Each row was made from one small tree. The marks that hang from a mark follow it in brackets, in alphabetical order. Every link used is in the known rows. Write each row's tree.
Known rows
W{H}: [ 0.44 -0.25  0.76 -1.10  0.25 -0.58  1.30 -0.32 -0.78 -1.35 -0.99 -0.14
 -1.36 -0.80  0.79  0.20  0.42 -1.53  0.51  0.91  0.59 -0.13 -0.23  0.77
 -0.33 -0.11  0.31  0.36 -0.08 -0.70]
N{Y}: [-0.57 -0.38 -0.95  1.23 -0.27  0.74  0.91 -1.06 -0.72 -1.70 -0.63  0.28
 -0.53 -0.50 -0.05  0.28  0.32 -1.28  0.46  0.30  0.48 -0.51  0.61  0.17
 -0.72  0.51 -0.56 -0.20  0.01  0.07]
V{U{N{H Y}}}: [-0.18 -0.08 -0.59 -0.44  1.02  1.69  1.46 -1.01 -1.45 -2.31  0.11  0.27
 -0.39 -1.14  0.21  0.62  1.97 -3.92  0.55  0.32  1.45 -0.44  8.83  1.60
 -1.46  0.34 -1.10 -0.14 -2.06 -0.03]
W{H{D N{U}}}: [ 0.72  0.72  1.82 -0.24 -0.17 -0.09 -0.38 -1.47 -0.49 -0.76 -0.21 -1.57
 -0.66 -1.46  2.54  1.02  1.04 -1.09  1.08  1.52  0.28  0.54  4.65  2.60
 -2.59  0.97 -0.02  0.22 -1.63 -2.00]
D{H{N{U}}}: [-0.24  0.03  0.03  0.13 -0.99  0.21 -0.74 -0.30  0.59 -0.70  1.86 -1.28
  0.08 -0.13  1.79  0.67  0.17 -1.40  0.52  0.67 -0.16 -0.42  6.66 -0.04
 -0.93  0.60 -0.31 -0.71  0.04 -0.74]
W{H{D N{Y{X}}}}: [-0.12  0.48  1.49  1.22 -0.55 -0.22  2.43 -2.45 -0.54 -3.37 -1.17 -0.35
 -1.81 -1.94  1.50  1.32  1.20 -0.84  1.56  2.38  1.47  0.00  1.65  2.65
 -3.60  1.10  0.20  0.18 -1.60 -2.41]
X{Y{N{H{D} U{V}}}}: [-1.07  0.04 -1.82  4.41 -0.03  0.72 -1.33 -0.97 -1.40 -1.05  2.18 -1.00
  2.71 -0.99  1.94  0.11  2.69  0.51  1.51 -0.17  1.36  0.92  6.54  2.22
 -0.77 -0.05 -0.83  0.32 -3.32 -1.17]
N{U}: [-0.17  0.17 -1.15  0.47  0.31  0.30 -1.06  0.00 -0.45  0.40 -0.68 -0.51
  0.74 -0.22  0.51  0.05  0.53 -0.97  0.07  0.32 -0.25  0.51  3.53  0.59
 -0.36  0.06 -0.47 -0.27 -0.08 -0.49]
D{H{N{U Y{X}}}}: [-1.09 -0.06 -1.35  1.95 -0.99  0.46  1.33 -1.28  0.15 -3.13  0.39 -0.57
 -0.47 -0.81  1.24  0.97  0.92 -1.75  1.10  1.89  0.68 -0.34  6.99  0.76
 -2.27  0.71 -0.66 -1.04 -0.04 -1.67]
U{N{H{D} Y{X}} V}: [-0.99  0.81 -0.18  2.90  1.77  0.56  2.50 -2.35 -1.66 -1.75  0.15  0.53
  0.69 -1.26  0.32  0.89  2.82 -0.78  1.17  0.19  1.50  0.89  5.55  1.85
 -2.53  0.04 -0.69  0.11 -3.82 -0.39]
D{H{N{Y}}}: [-0.66 -0.43  0.36  0.69 -1.43  0.74  1.27 -1.38  0.19 -2.98  1.49 -0.41
 -1.14 -0.31  1.23  0.85 -0.05 -1.95  0.76  0.66  0.55 -1.48  3.72 -0.43
 -1.45  0.97 -0.49 -0.68  0.04 -0.12]
W{H{N}}: [ 0.69 -0.15  1.73 -1.60 -0.18 -0.18  1.21 -0.99 -0.17 -1.45  0.00 -0.57
 -0.97 -0.93  1.28  0.65  0.35 -1.01  0.23  1.32  0.61 -0.64  2.46  1.33
 -1.28  0.66  0.81  0.10 -0.39 -1.30]
V{U{N}}: [-0.48 -0.04  0.10 -1.72  0.48  0.61 -0.07  0.27 -1.18 -0.08  0.99 -0.46
 -0.11  0.25 -0.02  0.61  1.16 -1.98 -0.35  0.39  0.36  0.15  6.44  0.92
  0.20 -0.03 -0.13 -0.13 -2.10 -0.35]
Y{N{H U{V}} X}: [-1.20  0.12 -2.85  2.97  1.20 -0.17  0.39  0.25 -1.40 -1.31 -0.32 -0.34
  2.31 -1.36  0.23 -0.28  2.59  0.82  0.73  1.49  1.47  1.08  8.76  1.44
  0.25 -0.58  0.18 -0.25 -2.05 -1.66]
U{N{Y} V}: [-1.67 -0.53 -1.05  1.28  1.27  1.00  1.54 -1.72 -2.04 -1.21  1.08  0.63
  0.72 -0.15 -0.36  0.83  1.93 -1.85 -0.25 -0.26  0.65 -0.27  4.68 -0.02
 -0.07  0.23 -0.06 -0.20 -2.66  0.56]
D{H{N}}: [-0.01 -0.01  1.20 -0.58 -1.29 -0.05  0.41 -0.40  0.85 -1.17  2.17 -0.74
 -0.55  0.22  1.32  0.59 -0.32 -0.25  0.29  0.43  0.07 -1.00  3.18 -0.60
 -0.60  0.55  0.11 -0.47  0.05 -0.34]
N{H U{V} Y{X}}: [-0.86  0.50 -3.21  3.46  1.49  0.88  1.31 -1.41 -1.53 -2.38 -1.57  0.53
  0.96 -1.16 -0.04  0.35  2.79 -1.14  0.71  1.09  1.41  0.54  6.92  1.15
 -0.97 -0.22 -0.76 -0.05 -1.85 -0.98]
N{H U{V} Y}: [-0.52  0.14 -2.62  2.58  1.50  1.39  0.14 -1.40 -1.78 -1.85 -0.68  0.21
  1.11 -1.08  0.30  0.31  2.45 -1.87  0.59  0.35  0.89 -0.03  7.26  0.57
 -0.48  0.11 -1.09  0.01 -1.88  0.11]
N{H Y}: [ 0.25  0.04 -0.62  1.21  0.34  1.13  1.41 -1.17 -0.43 -2.30 -1.01  0.60
 -0.16 -1.42  0.28  0.09  0.70 -1.76  0.87  0.01  1.02 -0.62  2.83  0.76
 -1.59  0.34 -0.99 -0.04  0.13  0.36]
Y{N{H{D} U{V}} X}: [-0.89  0.83 -1.68  3.92  1.02 -0.37 -0.43 -0.18 -1.40 -1.00 -0.03 -0.76
  1.98 -1.59  0.95  0.05  2.77  1.59  1.48  1.29  1.34  1.67  7.65  2.03
 -0.91 -0.35 -0.23  0.07 -3.07 -1.77]

Which tree is each row?
[ 0.04  0.52 -1.71  1.50  1.68  0.66 -0.56 -0.29 -1.02  0.10 -0.28 -0.22
  1.68 -0.53  0.47  0.06  2.12 -0.46  0.07 -0.05  0.54  0.56  6.65  0.55
  0.34 -0.34 -0.51  0.23 -1.80 -0.09]	N{H U{V}}
[ 0.89  1.27  0.37  1.61  0.66  0.35 -1.17 -0.57  0.07  0.36 -0.29 -1.01
  0.57 -1.37  1.65  0.17  1.10 -0.41  1.21 -0.14  0.22  1.15  4.53  1.85
 -2.25  0.24 -1.30  0.22 -1.17 -0.49]	N{H{D} U}
[-1.11  0.79 -0.94  3.80  0.32  0.74  0.06 -2.34 -1.13 -1.69  0.21 -0.51
  0.81 -0.72  0.84  1.39  2.49  0.69  0.78  1.72  0.65  0.72  6.26  1.96
 -2.14  0.92 -0.26 -0.06 -3.50 -1.90]	H{D N{U{V} Y{X}}}
[-0.65  0.24 -1.08  0.25  1.02  1.15  2.54 -0.91 -1.33 -2.76 -0.98  0.50
 -0.48 -1.30 -0.25  0.60  2.28 -3.03  0.63  1.22  1.90  0.01  8.72  2.16
 -2.02  0.03 -0.82 -0.26 -2.17 -1.01]	V{U{N{H Y{X}}}}
[-1.17 -0.26 -2.75  2.58  0.94  1.02 -0.43 -1.21 -1.99 -1.34 -0.41  0.17
  0.79 -0.30 -0.05  0.59  2.04 -1.77  0.15  0.63  0.27  0.04  4.95  0.08
  0.58  0.23 -0.65 -0.15 -2.05 -0.11]	N{U{V} Y}
[-0.30  0.44  0.34  1.81  0.39  0.69  0.22 -2.63 -2.18 -2.55  0.06 -0.94
 -0.49 -1.36  1.99  1.64  2.55 -1.85  1.10  1.75  0.82  0.09  6.25  2.13
 -1.85  1.14 -0.27  0.29 -3.48 -1.64]	W{H{D N{U{V} Y}}}
[-0.85  0.59 -0.43  2.52  0.51  0.17  1.42 -2.55 -2.01 -3.00 -1.04 -0.65
 -0.54 -1.51  1.64  1.57  2.94 -0.84  1.34  2.51  1.29  0.59  6.06  2.66
 -2.38  0.83  0.09  0.20 -3.68 -2.68]	W{H{D N{U{V} Y{X}}}}
[ 0.37  0.75  0.44  2.21  0.24  0.93  0.69 -1.61 -0.31 -1.84 -0.67  0.13
 -0.57 -1.59  1.07  0.45  0.82 -1.05  1.58 -0.11  1.03  0.12  1.55  1.34
 -2.73  0.67 -1.37  0.23 -1.00  0.14]	N{H{D} Y}
[-0.41  0.89  0.40  1.97  0.44  0.52 -1.63 -1.41 -0.79  0.58  1.71 -1.24
  1.40 -0.02  1.32  1.10  1.81  1.14  0.19  0.51 -0.17  0.73  6.01  1.16
 -0.91  0.76  0.02  0.19 -3.40 -1.07]	H{D N{U{V}}}
[-0.26  0.74  0.33  2.51 -0.09 -0.68  0.91 -0.02 -0.12 -1.35 -0.30 -0.45
  0.70 -1.82  0.93 -0.22  0.97  1.74  1.73  1.15  1.57  1.06  3.38  2.19
 -1.95 -0.06 -0.20  0.06 -1.24 -1.59]	Y{N{H{D}} X}
[ 0.32  0.99  1.24  1.00 -0.34  0.55 -1.55 -0.97  0.25  0.52  0.88 -1.48
  0.86 -0.63  1.77  0.81  0.62  0.63  0.59  0.65 -0.29  0.75  5.07  1.78
 -2.39  1.13 -0.29 -0.09 -1.54 -1.33]	H{D N{U}}
[ 0.89  0.59  2.93 -0.66 -0.40 -0.42  0.51 -1.51 -0.03 -1.17  0.25 -1.00
 -1.20 -1.12  2.05  1.09  0.46 -0.23  1.07  1.09  0.54  0.02  1.14  2.14
 -2.35  0.93  0.46  0.49 -1.52 -1.46]	W{H{D N}}
[ 0.29  0.44  1.03  1.72 -0.24 -0.12 -0.08 -0.11 -0.19 -0.86  0.58 -0.69
  0.61 -1.62  1.35 -0.25  0.62  0.88  1.53  0.35  1.15  0.57  3.63  1.60
 -1.31  0.29 -0.48  0.04 -0.96 -0.53]	Y{N{H{D}}}
[-0.76  0.07 -0.72  1.15  1.17  0.76  3.26 -1.45 -0.81 -2.08 -1.06  0.84
  0.37 -1.71 -0.07  0.30  1.46 -2.19  0.79  0.20  1.56  0.11  5.81  1.71
 -3.14  0.10 -0.62 -0.47 -0.82 -0.46]	U{N{H Y{X}}}
[-0.65 -0.38 -0.67  1.20 -1.17  1.04  0.01 -1.37  0.04 -2.58  1.13 -0.85
 -0.43 -0.64  1.68  0.95  0.49 -2.66  0.86  1.13  0.24 -1.03  7.34  0.13
 -1.69  1.08 -0.92 -0.96 -0.12 -0.68]	D{H{N{U Y}}}
[ 0.06  1.12  0.10  2.87  0.38  0.36  1.75 -1.61 -0.29 -2.33 -1.56  0.35
 -0.72 -1.68  0.55  0.48  1.19 -0.09  1.70  0.75  1.49  0.61  1.46  2.00
 -3.33  0.39 -1.15  0.11 -1.17 -0.89]	N{H{D} Y{X}}
[ 0.36  0.22  0.19 -1.64  1.12  0.87  0.60  0.05 -0.95 -0.46  0.56 -0.26
  0.28 -0.59  0.30  0.34  1.60 -2.32  0.00  0.07  1.04  0.08  8.40  1.37
 -0.70 -0.07 -0.47 -0.05 -2.20 -0.08]	V{U{N{H}}}
[-1.25 -0.14 -2.16  1.97 -0.14 -0.49  0.11  0.67 -0.69 -0.93 -0.60 -0.62
  1.28 -1.19  0.28 -0.39  0.93  0.43  0.73  1.84  0.64  1.00  5.84  1.44
 -0.35 -0.11  0.14 -0.69 -0.32 -2.05]	Y{N{U} X}
[-1.32 -0.27 -1.68  2.10 -0.36  1.02  0.01 -1.65 -1.06 -2.48  1.96 -0.52
  0.24  0.03  1.33  1.24  1.71 -2.09  0.44  0.92  0.27 -0.98  8.15 -0.52
 -0.05  0.69 -0.55 -0.62 -1.95 -0.39]	D{H{N{U{V} Y}}}
[-0.61  0.87  0.55  2.23  0.98  0.56  2.69 -1.99 -0.57 -1.91 -0.61  0.31
  0.01 -1.94  0.72  0.65  1.63 -1.43  1.52  0.18  1.53  0.76  4.76  2.43
 -4.02  0.39 -1.07 -0.23 -2.06 -0.59]	U{N{H{D} Y{X}}}
[-0.63  1.24 -1.86  4.24  1.42  0.67  0.63 -1.79 -1.54 -1.93 -1.31  0.14
  0.84 -1.30  0.71  0.73  2.90 -0.35  1.46  0.96  1.29  1.28  5.77  1.96
 -2.07  0.06 -1.23  0.22 -2.91 -1.12]	N{H{D} U{V} Y{X}}
[ 0.10  0.65 -0.24  2.19  0.18  0.23 -1.21  0.07 -0.48 -0.42 -0.01 -1.22
  1.32 -1.99  1.83 -0.17  1.08  0.01  1.69  0.63  0.86  1.09  6.96  2.14
 -1.77  0.36 -0.94 -0.21 -1.23 -1.08]	Y{N{H{D} U}}
[-0.27  0.66  0.41  1.64 -0.17  0.12  1.45 -2.30 -0.88 -2.95 -1.61 -0.81
 -1.32 -2.13  1.99  1.37  1.71 -1.71  1.73  2.61  1.12  0.57  5.16  3.26
 -4.04  1.12 -0.31 -0.05 -1.73 -2.90]	W{H{D N{U Y{X}}}}
[-1.27 -0.85 -2.92  3.52  0.29  0.89 -0.83 -0.54 -1.45 -1.23  1.64 -0.53
  3.13 -0.82  1.19 -0.24  2.57 -0.20  0.87 -0.23  1.35  0.16  7.87  1.33
  0.24 -0.30 -0.32  0.07 -2.34 -0.94]	X{Y{N{H U{V}}}}
[-0.60  0.60  0.45  2.21  1.58  1.15  1.32 -2.28 -1.84 -1.22  1.09  0.16
  0.68 -1.17  0.78  0.95  2.48 -1.63  0.88 -0.63  1.20  0.34  5.81  1.23
 -1.98  0.36 -0.90  0.21 -3.87  0.58]	U{N{H{D} Y} V}
[-0.26  1.01 -0.91  3.04  0.30 -0.37 -0.10  0.16 -0.36 -0.91 -0.66 -0.80
  1.25 -2.17  1.48 -0.17  1.52  0.79  1.88  1.33  1.21  1.61  6.80  2.67
 -2.28  0.05 -0.61 -0.30 -1.42 -2.06]	Y{N{H{D} U} X}
[ 0.19  0.37  0.91  0.89 -0.29  0.71  0.36 -2.53 -1.12 -2.63 -0.87 -1.15
 -1.15 -1.92  2.41  1.35  1.30 -2.58  1.59  1.73  0.76  0.07  5.33  2.69
 -3.28  1.51 -0.55 -0.02 -1.69 -1.96]	W{H{D N{U Y}}}
[-0.93 -0.83 -2.23  2.56 -0.56  0.93 -0.56 -0.22 -0.41 -1.24  0.91 -0.66
  2.48 -1.44  1.54 -0.47  1.34 -0.76  1.29 -0.18  1.28  0.18  7.00  2.10
 -1.25  0.01 -0.72 -0.22 -0.48 -1.19]	X{Y{N{H U}}}
[-1.42 -0.25 -0.76  1.08  0.61  0.43  2.76 -1.37 -0.89 -1.73 -0.64  0.66
 -0.13 -0.96 -0.42  0.51  1.09 -1.85  0.42  0.67  0.87  0.16  3.72  1.18
 -2.09  0.20 -0.24 -0.67 -1.06 -0.66]	U{N{Y{X}}}
[-0.38  1.06  0.15  1.40  0.73  0.99  1.83 -1.35 -1.32 -2.55 -0.44 -0.11
 -0.70 -1.55  0.56  1.00  2.42 -2.21  1.37  1.18  1.86  0.72  7.59  2.86
 -3.04  0.36 -1.23  0.07 -3.25 -1.14]	V{U{N{H{D} Y{X}}}}
[ 0.01  0.59  1.09  1.47  0.85  1.13  1.47 -2.12 -0.86 -1.25  0.31  0.04
 -0.01 -1.78  1.15  0.71  1.20 -2.22  1.37 -0.65  1.05  0.25  4.94  1.82
 -3.60  0.68 -1.29 -0.11 -1.91  0.34]	U{N{H{D} Y}}
[-1.31  0.08 -1.54  1.96  1.88  0.75  3.05 -1.78 -1.77 -2.30 -0.27  0.94
  0.99 -1.12 -0.41  0.56  2.69 -1.44  0.35  0.23  1.68  0.20  6.56  1.00
 -1.55 -0.27 -0.19 -0.17 -2.67 -0.26]	U{N{H Y{X}} V}
[-0.01  0.77  0.82  0.59  0.68  1.49  0.79 -1.41 -1.38 -2.00  0.34 -0.21
 -0.69 -1.36  1.03  1.04  2.07 -3.10  1.20  0.21  1.50  0.17  7.95  2.38
 -2.53  0.62 -1.51  0.09 -3.29 -0.18]	V{U{N{H{D} Y}}}
